Known rows, with every step that occurs:
h-v-k-e: [ -7  59   9   4  -1 -14 -17 -26 -37   9 -20  -6  40 -17  19  15  25   3
   2 -21 -12  12  28 -28  -6  -2  17  25 -14]
t-u: [-14  14  14  16  11   0  19 -36  13   0  -6   5   2 -27  27   3  35  18
  28 -50 -18   5  33 -33  -8  -7 -12 -13 -27]
y-u-t: [-29  21   3   0  -3 -16  23 -19   2   7  -4  12   4 -19  -1  -6  20  -1
  -2 -53  -9  18  19 -27   6  -3 -30   7 -19]
h-t-u-y-z-v: [ -5  -4  12  42  22  -4   6 -14 -57  -5  -8  -3  53 -12  30  15  25  15
   5 -43  -4  13  37 -28 -11  13 -37  -1  -1]
y-z-v-u: [-11  25  14  41  12  12 -77  -4 -28  -6 -35  -3  33 -11  32   2   5  10
  24 -37   2   8  19 -29 -13  10 -19  20 -20]
t-h-v: [ -5  20   2  34  -9  14  -3 -31 -15 -12 -31  -6  45  -1  34  -1  26   1
   6 -35 -18  -4  20 -12  -8   6 -23   9 -39]
t-h: [-16  18   6  17  15  11 -17 -38  12   3 -40   5  41 -10  43   9  25   7
   0 -43 -27   8  10 -21  -3  -9 -30 -12 -36]
y-x: [-26  29   9  22  -1   2  28 -14   5   4   6   0  18 -15  35   0  32  13
  -2 -40 -22  25  38 -14  -7 -10  14  -7 -29]
y-u-t-h-v-k: [ -7  13   8   6  -6  -4 -17 -18 -46  -3 -23   0  40   2  16  13  29   4
  -8 -23  -4  13  18 -20  -9  -1 -38   8 -33]
h-t-u-v-m: [-16 -10  26  19   5 -10   4 -31 -27  16 -10   3  -9 -25  24  10  40  27
  11 -33 -21  11  27 -30  -4   1 -14 -18  16]
z-v: [ -7  20  19  42   7  19  -3 -12 -16   2 -21  -5  15 -14  37  19  30  10
  11 -27  -9   5  40 -29 -11   8 -22   7 -17]
r-u-y: [ -9  -7   6   9  16  -6  25 -34 -33   4  -5   1  51 -15  10  -4   9  12
  -6 -31  -8  13  26 -43  12  -1 -12  10  28]
t-u-r: [-16  12  10  21  18   0   8 -52 -26   6  -6  12  20 -35   3  -7  18  24
  30 -54 -28 -16  30 -25  -7 -18 -14 -12  -2]
x-y: [-12  28   4  21   7 -21  41 -59 -25   4  -6  -4 -16 -12  28  15  28  13
   9 -37 -20   8  12 -22   8  -8 -10  -2 -15]
x-y-u-t-h-v-l: [ -9  36   8   3  -7 -19 -39 -45 -35 -13 -43  -1  38  -2  14   9  10   8
  19 -39 -18  -1  24  -7  -7   5 -15   2 -32]
t-h-v-k-f: [ -8  22  15  10  -6  -4 -44 -32 -24  -5 -23  -2  24 -11  37  10  24  11
  -7  -8 -19  16  40 -38 -10 -22 -16  -4   0]
x-y-u-v: [ -9  21   8  -4   0  -4  30 -18 -41   0 -11   3 -26 -17   9 -13  30  18
  -7 -47 -20  11  20 -24   0   2   1  -3   4]
z-v-h-t: [-17   7  16  34  18   4  14   0 -32  -9   8  -9  23 -12  32   7  33  11
  -2 -32  23  11  23 -16 -19   5 -11  -2 -18]
u-t-h: [-26   8   0   9  15  -3  -9 -39  13   0 -40  10  45  -8  31   8  22  -1
  -4 -48 -24  10   6 -20   4  -8 -47  -1 -32]
y-u-v: [-11  17  13  -8  -2  10  17  -3 -26   5 -14   4 -15 -21  10 -16  27  17
 -11 -44 -14  12  25 -26  -5   2   2  -2   9]
x-y-u-v-k: [ -5  12  17 -14   3  -9   5 -14 -62   8 -14   0  -8  -9  10  11  32  20
 -16 -23  -5  21  19 -28  -6  -6 -15  -1   5]
t-h-v-u-y-z: [ -7   4  -4  20  18  -9 -28 -35 -62  -3 -28   0  78  -7  20  -5  -2   9
 -11 -47  -3  19   6 -21   1   4 -29  10  -1]
r-u: [-12  -1  13   3   3   6  11   7  45  11 -19   1  29 -17  30   1  15   8
  11 -33  -5  11  31 -48   0   4 -12  11   4]
y-z-v-h-t-u: [-14   1  13  27  23  -7  14 -12 -16 -14   6  -1  25 -20  31   2  38  19
  21 -54   7  10  32 -25 -20   4 -19 -15 -34]
h-t: [-27  -4  17  24   8 -12  32 -10  -7   8  17  -6  15 -22  30  13  31   8
   3 -39   2   8  18 -18 -14  -1 -17 -11   9]
r-u-t-h-v: [-12   5  -3  24 -10   3   0 -19  -2 -15 -32  -1  56   2  26  -4  22  -5
   6 -38 -14  -3  21 -18  -2  11 -36  20 -33]
t-u-v-h: [ -6  19  11  -3  21  23  10 -17 -28 -13 -24  -1   2 -16  21 -17  28  20
 -10 -34  18  14  23 -25  -8  -2  10   7 -25]
k-v-h-t-u-r-m: [-29 -16   7  24  10  -2  31 -38 -16  -2 -11   8  25 -15   5  -1  32  21
   7 -46 -10  -5  25 -19 -20  -3 -35  12 -20]
z-y-x: [-20  37  15  27   2  -2  43 -14 -19   0   0  -6  29 -11  35  -3  31   8
  19 -45 -42  36  47 -33 -11 -12  12  -7 -24]
r-m: [-25 -14  10  21  -6  12  42 -31  19  14 -20   1   3 -11  28  18  29  10
   2 -33 -10  15  20 -29 -12   4 -36  20 -15]
h-v-u: [-13  31   9  37  -8  12 -59 -18 -27 -13 -25  -7  21  -9  21 -12   8   4
  27 -31   1  -4  15 -20 -11   6  -1  28 -23]
x-y-u-t-h: [-24  22  -6   9  12 -15  -5 -44  -1  -6 -31  13  31  -5  20   0  26   1
   0 -59 -32  12   4 -19   7  -7 -43  -9 -48]

Rows:
[-17 -14  17   2  13  -3  30 -10 -23  -5  -2   1  -6 -24  22  -5  40  21
   6 -47  -9   2  29 -25 -13   3 -10  -8  19] => h-t-u-v
[-21   1  11  26  19 -10  15 -42 -33   3   9   9  24 -34   4  -5  23  23
  31 -56 -23 -18  27 -20 -13 -16 -18 -18   4] => h-t-u-r
[ -9  16   1  33  13   0 -37 -56 -81 -16 -19  -3  57  -5   8 -13   6   9
   5 -33 -10   2  10 -21   5  -1 -12  18  -1] => t-h-v-u-y
[-16  -7   9  23  24 -20  36 -55 -62  -6  20   1  36 -21   8  -2  29  19
   7 -46 -12   8  25 -28   1  -6 -17 -12  14] => h-t-u-y
[-22  19   5  24  13 -11  36 -41 -40  -9  18   3  36 -15  20  -8  34  20
   2 -47 -27  24  42 -17  -1 -12  11 -12 -20] => t-u-y-x
[-12  30   5  38  -2  13 -76 -24 -25 -19 -39  -4  38  -3  28 -12   9   3
  26 -36  -9  -5   9 -17 -11   5 -11  22 -38] => t-h-v-u
[-21  11   4  18   8  -7  32 -20 -25  -4  12   1  50 -10  22  -9  24  15
  -7 -39 -22  27  42 -24   3  -7  11   0  -5] => r-u-y-x
[-14  19   9  38  18   9 -58 -29 -56   1 -27   6  41 -23   7  -7  -2  18
  27 -44 -15 -14  20 -22 -11  -7 -19  11   3] => y-z-v-u-r
[ -9  -1   2   9  20 -12  20 -35 -48  14 -14   1  59 -17  20   5   4  13
 -25 -45  -2  27  14 -27   5  -1 -25   1  18] => u-y-z
[-23  22   5  23   9  -6  34 -37 -42  -2  14   0  38 -12  21  -5  28  16
 -12 -39 -23  26  37 -14   2 -12  13  -5 -10] => u-y-x
[-14  48  11   2  16  10  -8 -21 -13  -8 -30  -3  28  -8  18 -13  24  13
 -36 -23  21  12  22 -14  -6  -7  12  16 -40] => k-v-h
[ -9  -7   1  11  29 -17  21 -32 -55   0  -2   1  62 -17  18  -2  13  17
 -14 -53   8  26  16 -25  -2   1 -24  -8   2] => v-h-t-u-y-z
[ -9  27  10  43  13   2 -68 -15 -40 -10 -34  -4  25  -8  31   5   7  10
  26 -39  -3   7  16 -27 -10   9 -19  19 -23] => x-y-z-v-u
[-28  -9   5  -6   3 -14  25  -5  34   8 -16   9  28 -16  13   2  13  -3
   1 -41  -1  13  23 -40  10   2 -36  23   5] => r-u-t
[-18   8   9  12  15 -10  31  -7 -47 -11  14  -6   1 -13  18  -8  34  15
  -9 -42  17  14  12 -13 -13   2   0  -7 -10] => x-y-u-v-h-t
[-18   6  14  20  20  -7  22 -22  -5 -12  12   0  11 -23  26  -2  40  19
  23 -51   5   7  28 -25 -17  -3  -9 -18 -33] => v-h-t-u
[-23  16   4  26  18 -12  37 -34 -50 -16  26   0  41 -12  20 -12  36  20
  -2 -47 -13  26  39 -13  -6 -10  14 -14 -26] => v-h-t-u-y-x
[-11  37  10  20   7   0  12 -36 -51   9  -7   8  22 -29  -9 -17   9  16
  29 -57 -41   0  30 -36  -8 -17  -8 -12  -1] => z-y-u-r
[-15   5  16  30  21  -4  16 -17 -13 -16   9  -1  14 -20  29   1  42  19
  26 -49   5   5  34 -26 -20   2 -13 -15 -36] => z-v-h-t-u
[ -5   3  21  45   9  -4 -18 -37 -48  20 -23   0  32 -16  30  24  25  21
   3 -25 -18  20  31 -34   1   7 -31  -8   4] => u-y-z-v-m
[-33  12   6   9   6 -12 -27 -24  -4   0 -21   7  16 -16   9  -2   8  -2
  11 -42   2  10   8 -26   6  -4 -29  28  -7] => v-u-t
[ -8   5  10   8  -3  -4 -14 -22 -43  -1 -27  -3  44   2  23  19  28   3
 -10 -17  -2  11  18 -19  -8  -2 -40  13 -24] => u-t-h-v-k
[-21  12  10  20  24 -11   5 -39 -40  -5   2   9  34 -29  -1 -14  25  25
  16 -53 -13 -19  28 -15 -14 -16 -10 -12  -8] => k-v-h-t-u-r
[-10  16  10  38  21   2 -37 -47 -82  -9 -13  -3  42 -11  10  -4   8  13
   8 -29  -6   6  20 -30   4   1 -12  17  10] => z-v-u-y
[  1  25   7  26  26  21  -6 -17 -54 -11 -27  -6  44  -6  27  -1  15  14
 -18 -28  25  23  25 -25  -6   6  -9  13 -32] => u-y-z-v-h
[-11  24  -7  29 -12  -7   9 -37 -28 -19 -24   0  36   3  18  -6  27  -3
   6 -46 -23  -2  16 -10   0   7 -32  11 -49] => x-y-u-t-h-v
[-15   3  23  -5   4 -15 -25 -20 -29  -2  -5   1  -1 -22  31   7  31  21
  -6 -15 -14  19  43 -43 -13 -24 -10 -13  29] => h-t-u-v-k-f
[ -3  10  13  12  -3   4 -19 -22 -43   0 -28  -5  42   1  29  19  29   7
  -7 -14  -3  10  20 -19 -12  -2 -32   7 -25] => t-h-v-k
[-25  27   6   3   0 -18  33 -18 -13   4  -7   8  12 -16  -2  -8  18  -4
  12 -56 -23  26  25 -41   4  -4 -30   7 -15] => z-y-u-t
[  0  -2  10  34  17   5  -1  -5 -42   1 -23  -3  59  -9  31  13  15  12
  -2 -36  -3  16  38 -36  -5  15 -35  10   4] => r-u-y-z-v
[-14   6  27 -17  10 -12 -26 -24 -28  -1 -30   0  11 -22  18  11  18  24
  16 -37  -7   1  34 -18 -16   2   1 -10  18] => h-t-u-v-l
[-29  13   3  18  -4 -10 -24 -22 -16  -9 -21   3  23 -10   7  -7   9  -5
  13 -39   2   4  11 -21   3   3 -29  36 -14] => h-v-u-t
[ -7   9  21 -17   2   1  -4  -3 -51  12 -16   1  -1 -13  11   9  30  19
 -19 -22   0  22  22 -30 -10  -5 -14   0   8] => y-u-v-k
[ -5  36   5  -4  13  15  13 -18 -45 -12 -20  -1 -10 -11  11 -22  24  18
 -18 -36  15  20  16 -21  -2   0  15   6 -30] => x-y-u-v-h
[-10  19  13  39 -13  -8 -12 -41 -33   5 -28   1  31  -7  20   5  29   8
  21 -35 -39  15  25 -30   0   4 -30  -5 -28] => z-y-u-t-h-v-m
[-12  20  -4  26 -13   2   0 -26 -17 -15 -26   1  43   0  19  -8  25  -4
   4 -44 -18  -1  19 -12  -4   8 -32  12 -45] => y-u-t-h-v
[-20  17   6  35  19  -8  30 -29 -58 -20  23  -1  44  -9  22  -8  39  20
   2 -45 -14  24  45 -14  -8  -5  10 -11 -29] => z-v-h-t-u-y-x
[-10  16   4  33   9  -1 -26 -52 -83 -12  -9  -5  45  -9   4 -13   5  10
   5 -30  -4   3  15 -24   5   0  -5  22   9] => h-v-u-y
[-14  24   6  36   4   9 -46 -39 -55  -3 -19   3  33 -22  -1 -17  -1  15
  30 -40 -15 -23  17 -16  -9  -9  -7  17  -1] => h-v-u-r
[ -8  -2  23 -14   7   3   0  -9 -47  14 -22  -2   5 -12  20  18  29  18
 -21 -13   4  19  21 -29  -9  -6 -18   6  21] => u-v-k
[-23  32  10  22  14  -3 -56 -39 -42   2 -26   8  37 -24  -5 -17   2  18
  11 -41 -18 -21  17 -15  -7 -16  -5  13   4] => k-v-u-r
[-11 -13  23 -10  12  -8   5  -7 -49   5  -8  -1   6 -15  20  16  39  21
  -7 -23   3  15  25 -29 -15  -5 -23  -4  15] => h-t-u-v-k
[ -9   7  25 -26   4  -2 -34 -10  -9   6 -46   0  22 -18  20  10   4  20
   7 -27  -4   5  35 -28  -8   5   4   6  28] => r-u-v-l
